In the rows, 128 means zero.
Known rows, with every step that occurs:
tebu -> kise -> nogo: [176 116 182 130 124 107 167  96 117  99 115  92 102 164 150  85  98 144
 129 144 133 124 112 135]
ferumaz -> vuli -> kise: [114 105 128 139 100 132  74 132 104 100 126 132 161 145 139 165 107 111
  83 142 162 131 137 209]
ferumaz -> tebu -> kise: [184 114 168 138 117 135 144 108  94 116 163  99  98 147 146  67 144 153
 122 105 106 129  86 173]
ferumaz -> vuli: [157 115 146 138 107 124  83 124  98  95 132 113 144 124 139 157  98 107
  96 139 135 110 123 202]
ferumaz -> bevi -> kise: [149 143 167 150 156 113 113  76 126  94 124 135 121 148 107 147 110 100
 112 140 179 166  79 187]
vuli -> kise -> bevi: [ 98 119 127 169  90 143 123 126 111 117 110 141 141 164 122 163 145 165
 112 153 177 122 121 128]
ferumaz -> bevi -> kise -> nogo: [139 160 165 138 151  94 116  62 132  86  96 137 119 147 124 128 102 113
 109 157 189 161  55 155]
vuli -> ferumaz -> tebu -> kise -> nogo: [192  80 183 107 153 105 162  74  95 107 149  92  94 137 156  66 138 159
 124 148 162 169  68 120]
tebu -> kise -> vuli: [202 107 197 155 124 116 179 127 115  75 177 102 119 166 115 115  98 115
 111 104  94 147 147 144]
tebu -> kise -> bevi: [192 120 184 178 117 148 165 107 101 111 132  91 112 153 124 108 125 169
 136 134 125  95 127 143]
bevi -> ferumaz: [159 123 195 140 137 114 130 161 113  92 149 108 104 159 109 116 108 123
 133 120 108 140 122 178]
ferumaz -> bevi -> kise -> tebu: [141 147 143 146 139  99 121  73 111 106 111 118 125 153 103 134 114 119
 107 156 203 161  47 192]
nogo -> kise -> vuli: [159 134 171 104 140 119 140  97 131  89 160 117 128 142  91 132 130 140
 124 134 108 152 103 103]
tebu -> kise -> bevi -> ferumaz: [200 126 216 182 131 146 159 131 104 108 143  84 102 156 110  87 119 170
 140 128 107 104 130 157]
nogo -> kise -> vuli -> ferumaz -> bevi: [169 121 179  95 178 104 136  62 128  96 153 112 114 128  76 129 136 140
 117 140 144 197  79  99]
bevi -> ferumaz -> tebu -> kise: [191 126 212 141 137 127 135 146 100 105 173  93  85 153 129  53 129 147
 128  98  84 143  98 192]
tebu -> ferumaz -> bevi -> kise -> vuli: [165 172 145 154 167 105 133 133 144  65 136 152 102 161  41 166  97  98
 106  92 119 196 111 157]
tebu -> ferumaz: [152 139 120 138 141 115 142 164 128  94 123 130  95 166  68 162 111 121
 132  98 101 152 133 146]
tebu -> kise -> bevi -> ferumaz -> vuli: [208 131 216 183 125 151 134 133  94 102 144  81 115 142 120  96 107 163
 122 129 109  96 136 186]
kise -> bevi: [146 138 152 175  94 139 134 113 100 107 109 120 125 137 119 149 142 167
 125 153 145  84  98 109]
vuli -> ferumaz -> bevi -> kise -> nogo: [163 104 180 119 184  88 137  51 121  89 115 123 115 137 123 133 110 118
 117 172 220 198  62 132]
nogo -> ferumaz -> vuli -> kise: [115 123  81 143 129 128 117 118 111 109 162 135 130 137 105 180 120 120
  79 155 131 113 137 184]
ferumaz -> tebu: [150 125 139 126 103 123 121 111  95 112 149 122 108 134 145  99 152 145
 113 119 119 125  68 151]
nogo -> ferumaz: [138 126  95 141 143 116 168 111 119 111 163 124  96 143  97 162 133 125
 116 150 110 109 118 137]
bevi -> kise -> tebu -> ferumaz -> vuli: [153 138 137 152 127 120 132 143 112  84 143 123 153 165 100 155  94 121
 109 162 164 150  98 199]
tebu -> ferumaz -> bevi -> kise: [156 165 132 152 172 113 122 125 140  87 119 144  99 162  51 164 101 105
 119  99 136 188 103 174]

Rows:
[130 134 103 141 127 128  91 168 122  94 122 141 127 159  77 181  98 114
  95 101 122 158 153 193] => tebu -> ferumaz -> vuli -> kise
[180 106 176 129 151  80 146  91 117  68 156 127 112 137  91 151 110 103
  88 121 152 199  96 108] => kise -> vuli -> ferumaz -> bevi
[142 119 156 149 117 114 159 117 107  92 147 115 155 168 129 139 110 126
 121 186 187 142  80 174] => bevi -> kise -> tebu
[150 137 137 152 131 114 159 142 119  88 145 124 140 180  91 150 104 126
 123 160 167 157  93 173] => bevi -> kise -> tebu -> ferumaz
[129 130 182 132 119 113  83 153 112  88 122 120 129 149 134 119  89 126
  99 140 137 139 122 196] => bevi -> ferumaz -> vuli -> kise -> nogo
[161 146 190 175 111 138 129 144 102 101 121 111 108 140 108 124 131 171
 133 143 119  96 103 131] => kise -> bevi -> ferumaz
[142 152 110  99 138 119 112 112 109 129 115  93 122 141  69 123 132 171
 129 147 139 137  74 162] => nogo -> kise -> tebu -> ferumaz -> vuli
[134 165 105  94 154 109 124  94 121 139  98  96  95 146  51 116 145 172
 137 139 153 159  52 144] => nogo -> kise -> tebu -> ferumaz -> bevi
[217  78 209 144 148 108 189 117 112  75 187  94 115 159 113 113 102 120
 111 120 121 176 144 131] => tebu -> kise -> vuli -> ferumaz
[133 130 126  94 129 116 136  87 105 137 119  88 122 147 101 109 148 177
 141 170 164 128  56 139] => nogo -> kise -> tebu
[139 115 180 144 124 128  80 166 107  95 147 118 134 151 119 135  97 118
  99 126 130 145 139 224] => bevi -> ferumaz -> vuli -> kise
[176 105 182  94 164 110 150  85 126  89 168 110 126 136  90 133 133 144
 123 147 135 182 100  91] => nogo -> kise -> vuli -> ferumaz
[106 125  63 139 116 121 127 118  99 120 151 125 129 142 106 169 124 136
  77 171 147 111 112 185] => nogo -> ferumaz -> vuli -> kise -> tebu
[134 142  91 130 108  96 150 156 103 116 109 107 102 169  74 138 120 150
 122 131 143 141  83 154] => kise -> tebu -> ferumaz
[201  71 182 120 158 117 158  85  89 114 171  93  98 136 143  80 147 151
 124 133 150 173  88 148] => vuli -> ferumaz -> tebu -> kise
[132 163  83 129 123  89 132 131 105 124  86 110  90 161  58 132 124 147
 115 120 159 154  55 168] => kise -> tebu -> ferumaz -> bevi
[109 133 156 165  94 146 113 145 106 116 128 137 124 160 121 117 154 178
 110 139 150 129  98 142] => vuli -> kise -> bevi -> ferumaz -> tebu
[146 131  94 142 135 123 127 107 106 104 165 121 116 124 106 171 115 117
  90 153 111  95 124 175] => nogo -> ferumaz -> vuli
[153 156 121 156 168 105 158  77 135  83 177 147 102 143  70 168 116 103
  89 142 128 153  96 143] => nogo -> ferumaz -> bevi -> kise -> vuli
[143 135  90 133 131 123 158  99 105 118 177 128  87 131 111 122 158 148
 106 134  98 109  81 136] => nogo -> ferumaz -> tebu
[186  93 211 150 154 108 172 110 128  42 198 138 161 158 118 165  94  93
 104 162 160 197 124 127] => bevi -> kise -> vuli -> ferumaz
[141 141 150 143 145 106 169  87 136  71 147 140 129 157 137 146  98 121
 117 195 158 133  95 124] => bevi -> kise -> nogo -> ferumaz
[169 121 198 160 127 115 161 123 132  42 189 145 161 165 119 166  90  91
 102 148 136 166 126 140] => bevi -> kise -> vuli
[173  92 180 131 189 102 137  64 117  94 141 119 117 138 109 147 118 110
 119 159 209 203  79 155] => vuli -> ferumaz -> bevi -> kise
[174  75 158 111 147 110 142  90  93 109 159 109 105 130 138 109 153 146
 120 141 161 171  72 130] => vuli -> ferumaz -> tebu
[142 153 111 152 174 115 149  71 129 103 158 140  97 140  81 164 123 113
 106 152 146 143  90 163] => nogo -> ferumaz -> bevi -> kise
[163 134 190 132 125 118 117 148 100 101 163 113  90 145 122  77 137 143
 121 107  94 141  84 179] => bevi -> ferumaz -> tebu
[149 166 110 139 160 105 115 131 133 105  99 135  77 153  50 156 113 118
 120  80 119 173 102 163] => tebu -> ferumaz -> bevi
[ 86 135  75 133 113 104 125 143 115 128  92 132 115 183  74 149 133 146
 100 129 185 178  85 170] => vuli -> kise -> tebu -> ferumaz -> bevi
[105 110 104 135  82 120  82 131  91 116 116 117 161 150 137 157 109 130
  78 160 185 125 106 214] => ferumaz -> vuli -> kise -> tebu
[163 145 118 141 134 123  98 161 117  88 124 128 114 143  77 170  94 112
 106  99  99 140 139 189] => tebu -> ferumaz -> vuli
[163  94 160 127 176  91 141  62 105 106 129 108 121 142 106 136 122 126
 116 174 228 200  58 160] => vuli -> ferumaz -> bevi -> kise -> tebu
[131 120 163 139 110 117  88 165  95 104 139 107 135 155 117 123 102 132
  95 143 145 141 115 225] => bevi -> ferumaz -> vuli -> kise -> tebu
[ 83 101  98 132  83 110 134 133 104 129 111 122 143 182 122 139 135 153
 104 163 198 149  92 162] => vuli -> kise -> tebu
